What can hang from each mark:
H: D E
R: E H Q
S: D E Q R
X: H S
E: Q S X
D: E H Q
Q: H R X

Every row comes from one small tree of marks. Brackets hold a mark, then the marks that hang from it, in alphabetical order. Every link used is in the known rows. Which tree was each row made from?
In the rows, 128 means zero.
Known rows:
{H {D Q} {E S X}}: [148 110 107 180 135 126 150  87 107 106 155 143 184 114 102 128 191 114
  91 148 155  70 143 123 139 111 136  75  83 168 168 148 139 113 109 188
 106 163 112 116  99 157  50 144  87  94 157 152  86 124  87 117 138 114
 114]
{E {X {H D} {S Q}}}: [108  70 126 147 145 139 156  87  96 116 139 109 141 127  96  84 182 103
 113 140 140 107 118 153 172 112 140 114  86 179 169 139 110 108  98 148
 114 144 138  98 141 126  79 146 113  81 129 150  93 116  94 156 100 117
 116]
{H {E {S R}}}: [132 113 113 149 151 104 159 122 109 108 167 131 198 129 113 130 170 116
 120 138 144  88 119 106 134 117 148  75  68 186 134 141 134  97 122 155
 132 144 104 117 123 149  51 143  86 100 154 167 106 149  92 123 145 118
 105]
{D Q}: [127  96 132 138 149 131 161 119 108  98 139 134 150 134 132 146 170 132
 120 142 168  87 121 128 142 121 123 107  92 160 140 127 144 123 125 173
  97 136 138 111 137 124 107  95  89  84 158 173 100 100 108 118 145  96
 121]
{R {H D} {Q X}}: [130  86 126 134 150 100 138 109  85 109 139  86 145 142 161 160 193 121
 128 145 168  94 124 144 137 127 152 117  95 145 135 117 149 109 105 135
 109 130 159 120 109 139  77 132  83 112 124 168 130 112 136 128 112 102
 120]
{D {E {S Q} X} H}: [160  86 133 173 138 109 191 113 105 120 165 161 201  98  96 142 186 103
  69 146 173  54  99 127 166 103 110  89  67 189 156 175 158 168  82 182
 122 135 114 125 111 125  57 130  86  81 173 193  96 117 113 107 154 121
 120]
{E {Q H R} {X {S D}}}: [130  88 118 122 188 129 140  95  80 142 180 101 186 117 112 134 196 113
 131 148 169 123 114 123 210 108 122 108 103 145 132 126 149 114  83 139
 109 134 132  84 113 169  48 167 113 109 138 156 103 100  77 136 121 107
 123]
{H D E}: [113 116 104 160 139 123 135 101 118  93 141 127 173 151 142 123 170 127
 116 147 146  89 137 130 129 120 146  92  74 161 153 131 118  84 118 155
 112 168 126 108 119 151  83 122 102 111 155 135 101 129 111 127 112  94
 113]
{E {S Q}}: [139 102 124 127 148 113 155 124 108 106 154 128 194 114 105 130 173 115
 110 142 152  90 126 118 150 126 141  99  67 182 129 140 142 121 123 177
 123 129 130 116 143 144  82 133  91  81 146 172 103 125  93 142 144 117
 108]
{Q H {R {E {S D} X}}}: [138  96 127 136 184  94 147 123  76 136 174 112 195 119 128 165 201 115
 107 142 159  87 108 103 191 108 124 112  82 145 114 144 164 119  94 139
  97 130 117  93 122 162  33 169  99 106 149 160 110 121  91 134 151 127
 115]
{Q {H D}}: [114 104  99 136 157 122 141  99  92 113 144 119 163 149 144 143 173 126
 128 147 149  86 134 136 145 130 148 104  72 148 139 132 136  88 102 147
 108 154 136  93 124 151  98 127 126 102 171 147 105 117  99 140 125  91
 107]
{D H}: [109  93 138 147 146 120 169 121  87 103 155 129 160 133 135 136 169 115
 112 144 169  92 107 138 143 110 127 104  85 159 141 138 144 131 101 154
 106 150 143 111 122 129 103 112 101  99 169 162 108 109 113 112 144  81
 132]
{H {D E}}: [127 100 118 156 137 123 152  98 108 107 138 138 171 151 132 139 167 124
  99 144 160  66 119 130 144 124 133 106  77 173 150 122 137 110 114 156
 104 142 129 104 121 136  83 104 102 111 169 160  94 109 132 127 118  97
 116]
{X H {S D}}: [ 94  74 132 135 153 128 152 107  96 115 126 100 155 148 101  97 159 110
 128 124 142 120 101 143 175 114 138 129  82 174 140 103 109 110 113 119
 125 130 148  93 143 118  84 142 102 102 141 148 101  99 103 150 105 113
 127]
{E X}: [117 106 133 130 147 119 159 107 101 100 170  99 159 126 119 142 175 114
 104 152 160 109 128 118 162 114 134 104 111 155 156 129 138 117 108 176
  91 137 149 122 147 146  86 138 113  96 140 168 100 108 105 123 146  93
 117]
{E {S {Q R}} {X H}}: [135  83 143 125 172 116 160 114  96 115 172 120 170 100  92 129 187 101
 117 152 147  86 123 117 182 103 132 106  75 153 147 151 146 139  87 158
 115 128 137 108 154 140  74 165  94  77 136 165  95 123  78 138 135 125
 109]
{E S {X H}}: [113  94 140 138 138 119 162 106  84 117 171  98 164 102  92 129 178  96
  97 141 136 101 126 126 174 111 154  96  92 152 161 129 136 139  96 155
 103 128 159 123 151 125  86 166 112  84 140 164  88 120  81 126 132 108
 117]
{E {Q H R X} S}: [156  96 115  96 186 114 150 104  77 145 198 117 192 109 128 179 211 116
 133 172 173  83 133 110 180 121 147  93  80 119 120 129 182 137  76 136
 113 126 144  95 112 165  72 163  95  94 155 160  93 106  55 120 116  99
 110]
{D {E S X} H}: [141  96 139 169 131 114 192 103  85 123 169 146 193  99 103 152 176  98
  68 146 169  62 103 126 166 104 119  92  78 171 163 153 159 168  79 169
 107 129 129 123 108 124  58 138  97 101 184 180  82 116 117  96 148 105
 138]
{H {E {S D R} X}}: [136 108 100 168 167  88 163 116 119 112 184 123 227 121  93 129 188 105
 102 133 150  93 122  95 173  99 122  81  78 196 143 142 134  97 106 162
 127 144  91 116 119 167  15 167  95 111 152 176 121 139  90 131 162 126
 104]
{X {S {D H} E {Q R}}}: [121  80 132 142 195 110 161 122 117 129 128 164 194 157 107 105 183 113
 113 144 174  88  71 123 181  87  82 124  53 208 110 170 132 137  94 120
 148 148  88  80 117 141  45 120  69  89 162 161 101 114 114 134 146 121
 135]
{H {E Q}}: [128 113 128 135 139 129 128 118 120 105 164 112 186 120 131 138 183 130
 117 149 158 116 132 127 141 127 141  80 103 156 145 126 135 104 115 163
 110 164 136 124 114 144  91 128  96  95 123 159 109 114  99 109 122  84
 109]
{D E H {Q R}}: [138  84 148 159 167 125 185 105 102 103 145 188 149 136 144 157 172 137
 103 150 188  40  87 133 147  98  88 118  72 158 134 161 168 176  89 148
 107 136 116  89  99 115  89  77  63  92 194 170  92  87 130  78 142  99
 137]
{R E Q}: [124  92 166 131 131 101 128 149  95 105 128  94 138 141 154 157 174 134
 108 127 163 115 108 130 132 129 137 115 101 160 117 120 151 117 141 149
  91 127 155 111 122 109  95 104  87  91 118 183 115 114 140 118 130  95
 116]
{S E Q R}: [132  98 130 126 179  94 161 133 133 117 147 142 190 154 118 130 177 133
 110 144 157  92 101 107 159 112 109 101  68 222 110 167 133 110 124 151
 131 144  87 112 148 129  64 104  82  79 141 199 121 143  98 138 181 122
  96]
{S Q}: [125  91 127 128 152 118 148 129 124  99 146 124 169 138 124 136 170 127
 119 143 166  98 120 125 149 118 128 109  79 178 132 137 136 111 124 172
 116 141 135 119 146 135  98 110  96  84 133 176 111 114 107 138 143 101
 105]
{X {H D} S}: [ 93  78 131 137 139 139 147  91  84 114 123 104 130 154 110  85 160 106
 125 134 129 110 116 153 154 126 157 115  78 164 157 114 107 100 106 123
 116 144 152  87 137 119  97 134 112  99 145 138  82 109 103 153  93 100
 119]
{X {H D {E Q}} {S R}}: [117  82 124 150 142 133 136  95  99 123 151 116 155 136 113  88 175 117
 131 140 130 119 118 148 156 123 141  82  83 182 153 134  99  84 103 120
 136 171 118  87 106 133  61 141 100 108 131 156 101 128  89 132  86 116
  99]

Write each row's tree:
[122  99 120 148 155  93 156 136 109 100 156 111 165 138 156 140 166 133
 134 135 145 102 114 125 129 116 139  98  79 180 127 146 129  90 113 139
 126 158 118 118 131 130  63 121  78 105 133 176 145 143 121 108 141 112
 105] => {S {R {H E}}}
[140  85 111 145 173  91 156 120  88 130 171 101 209 109 109 154 188 118
 112 125 154 101 113 107 183 115 125  95  78 173 121 128 147 101  97 152
 117 116 112 112 109 156  25 165 105 100 147 196 130 136  90 126 163 132
 101] => {E {S D {R {Q H}}} X}
[119 102 103 122 180 117 143  97  88 112 159 131 159 150 152 151 172 134
 145 162 155  78 133 124 152 127 143 110  67 133 124 141 146  93  87 135
 102 148 133  82 126 166  89 129 113 107 175 137 100 118  96 136 119  93
 108] => {Q {H D} R}
[133 105 153 137 136 107 150 122  83 126 169  96 172 111 114 150 187 112
  93 139 158 103 113 107 166 121 135  93  97 166 146 128 156 132 126 176
  86 126 140 123 137 136  66 156 101  95 137 175  92 121 105 127 145 110
 120] => {R {E S X}}
[144  84 135 154 142  84 151 122  78 119 167  88 175  97 130 144 181 113
 110 122 143  94 125 116 156 120 148  95  89 182 137 133 141 109 110 163
 109 126 135 124 112 145  26 167  90 108 125 194 124 150 122 132 155 128
 103] => {E {S {R {H D} Q}} X}
[163 110 109 131 184 102 141 103 115 129 187 125 226 123 110 163 217 110
 121 161 170  86 123 107 174 104 131  81  80 141 129 126 166 120  90 144
 133 144 121 109  97 184  38 167  69 116 143 149  99 109  75 126 114 110
 114] => {H {E {Q R X} {S D}}}
[150  98  75 147 192  88 165 106 107 130 174 132 224 140 117 159 197 122
 131 145 158  72 114 109 172 111 138  76  60 166 117 147 151  98  92 127
 140 141  89  94 103 161  23 161  83 109 174 158 132 139  68 123 139 129
 107] => {Q {H {E {S D R}}} X}
[141 107  76 151 175 100 153  97 106 127 159 125 219 140 127 159 209 112
 118 156 157  75 132 125 163 114 146  81  58 144 125 136 151 105  87 129
 139 147 110  98 103 162  48 164  89 108 168 146 120 121  71 122 118 114
 115] => {Q {H {E {S D}}} X}
[147  72 133 146 189  91 157 123 107 119 148 129 166 161 139 169 204 139
 127 144 193  81  82 115 173 103  91 116  86 190 113 130 162 134 125 140
 112 128 102  99 103 125  38  99  67 102 152 194 132 101 107 116 155 134
 121] => {S {D {Q X}} {R E}}
[117  83 119 123 183 118 153  84  93 107 160 119 138 159 134 148 191 115
 139 168 156  73 124 136 170 111 145 116  75 125 147 125 143 129  82 112
 106 137 152  84 133 143  86 136  96 111 157 136  92 103  92 138  92 105
 120] => {Q R {X {H D}}}
[137  97 114 143 182 106 164 104 131 121 140 139 191 164 123 157 206 129
 101 161 189  77 104 117 176 101  98 111  80 181 124 139 148 141 107 148
 121 144 102 108 119 135  62 110  68  92 160 177 105  97  97 119 158 113
 132] => {S {D {Q X}} E}
[144  90 125 154 164  97 161 137  92 123 187 127 225  96 101 130 187 102
 112 128 166  96  94 116 190 104 103  87  79 202 120 133 142 137  92 160
 138 146 107 116  87 158  34 147  87 108 161 205 122 124 101 129 164 118
 113] => {E Q {S {D H} R}}
[146 103 141 119 160 117 150 110  86 121 203 104 193  84  99 147 198 103
 112 160 161 100 133 101 187 111 134  88 106 143 149 132 163 136  97 180
  95 124 147 121 131 176  61 171 105 102 136 174  82 111  73 124 143 102
 115] => {E {Q R} S X}
[150  99  99 167 168  81 156 122 133 108 174 131 234 117  86 123 195 111
 104 132 155  91 117  97 175  99 111  78  68 213 142 164 134  95 111 177
 139 151  77 128 118 167   8 163  86  97 143 187 132 152  87 133 163 149
 100] => {H {E {S D Q R} X}}
[148  81 149 172 128 135 183  90  95 122 155 148 165 103  96 143 179 114
  79 142 153  61 114 134 169 115 127 101  81 165 169 147 148 169  88 165
 103 126 128 116 126  92  82 132  83  74 165 184  84 102  95 101 139 120
 118] => {D {E S {X H}} Q}
[110  65 168 102 174 128 153 105  79 132 139 108 105 166 128 143 193 113
 138 160 157 106  87 144 174 112 138 125  86 137 128 123 152 140 102  94
 104 116 157  72 144 103  84 136  80 102 143 140  86  95  98 129  84 116
 141] => {Q {R E} {X H S}}
[129 109 106 137 159 125 132 104 100 141 156 123 193 136 143 136 194 126
 109 153 149 101 132 131 164 128 135  91  83 168 130 151 137 100  94 143
 120 167 109 102 103 151  83 132 114  96 151 169 101 123  88 135 132  88
 100] => {S {E {Q {H D}}}}
[169 105 124 130 164 115 151  80  96 136 185 143 199 125 116 166 211 113
 105 169 174  49 128 114 172 124 141  88  78 146 146 123 175 149  85 151
 122 127 125  98  94 167  46 149  83 121 168 160  65 100  93 127 103 107
 116] => {H {D {E {Q R X} S}}}
[123  94  93 155 164 124 161  80  95 127 154 122 161 147 123 115 182 120
 122 146 143 103 124 132 162 116 142  78  84 177 153 147 125  69  96 132
 120 159  99  85 106 154  38 151 117 104 162 142 104 144  86 125 112 122
 111] => {Q {H D {E {X {S R}}}}}
[152  80 124 161 171  90 170 131  91 123 171 116 200  94 111 141 177 122
 110 122 164  83 101 108 182 101 113 106  84 200 129 140 145 132 105 171
 119 134 109 126 118 145  21 153  72 102 152 203 138 121 107 127 181 148
 114] => {E {S {D Q} {R H}} X}
[137 105  82 159 180  91 154 122 107 122 165 132 227 131 120 137 176 127
 123 129 141  84 120 107 156 120 130  79  46 182 115 142 137  82 103 132
 141 150  84 101 109 160  36 153  89 106 166 166 130 145  81 127 153 132
  96] => {Q {H {E {S D R}}}}
[131 101 106 134 179  99 146 101 103 102 155 118 158 150 168 159 195 126
 142 166 163  72 128 133 134 116 153 107  81 131 137 142 148 103  87 121
 118 155 131 104 110 162  59 143  70 127 146 131 121 124 113 119  99 105
 124] => {Q {R {H D E}} X}
[104  65 151 116 146 126 153  94  82 121 127  94 118 148 118 130 187 117
 130 148 156 117 111 157 157 124 158 120  97 143 146 106 136 132 104 112
 111 112 171  93 133 100 103 132  88  88 129 157  92  99 100 127  86 103
 134] => {R {Q {X H S}}}
[153  99 162 132 130 114 140 131  80 135 187  88 185  90 113 153 201 107
  89 140 156 112 117 112 175 120 137  86 117 165 148 129 159 139 118 185
  87 135 142 129 122 140  63 162 104  91 121 190  89 115  91 121 140 102
 115] => {R {E Q S X}}
[132  91 141 125 170 122 136 113  89 144 147 112 164 136 139 116 184 119
 122 148 149 115 109 132 165 118 137 112  85 179 120 137 132 107 101 123
 127 155 121  94 116 147  59 147  76 112 129 156  93 119 116 141 115 102
 119] => {X {S {E {Q {R {H D}}}}}}
[132  90 135 125 167 130 163  92  93 126 167 140 163 132 129 138 212 114
 133 171 178 101 106 146 167  98 119  86  93 137 147 145 158 142  76 123
 127 152 129  82  88 141  67 140  74 106 157 137  83 105  87  99  85  91
 144] => {D {H {E {Q R {X S}}}}}
[116  67 129 130 184 121 168  81 102 128 140 130 152 169 107 138 185 111
 117 154 168  78  87 134 185 100 117 136  75 151 140 120 148 152  81  89
 130 107 134  73 126 119  61 140  72 112 163 139  87  86 109 135  83 126
 138] => {Q R {X H {S {D E}}}}
[128 101  87 125 171 115 148  81  91 121 154 116 158 155 148 165 195 125
 136 163 166  79 137 141 155 128 153 101  77 135 135 131 147 106  87 133
 108 148 139  86 115 157  86 132 117 105 175 143 108 109  84 130 110  97
 116] => {Q {H D} X}
[137  75 143 132 149 131 158  88 104 127 170 116 159 128 123 160 205 121
 104 164 171  86 111 147 174 119 134  99  96 147 154 123 151 156  79 134
 114 136 152 107 118 100 100 125  89  96 139 181  97  89  98 101  96 100
 120] => {D {E {Q {X H}}}}
[149  94 104 137 175  96 157 116 121 121 163 123 218 132  99 146 201 108
 112 144 173  79 119 111 178 112 126 103  63 178 123 136 151 124 110 160
 140 124 118 119 127 158  46 151  85  96 149 176 112 110  81 157 139 129
 111] => {E {S D {Q X}}}
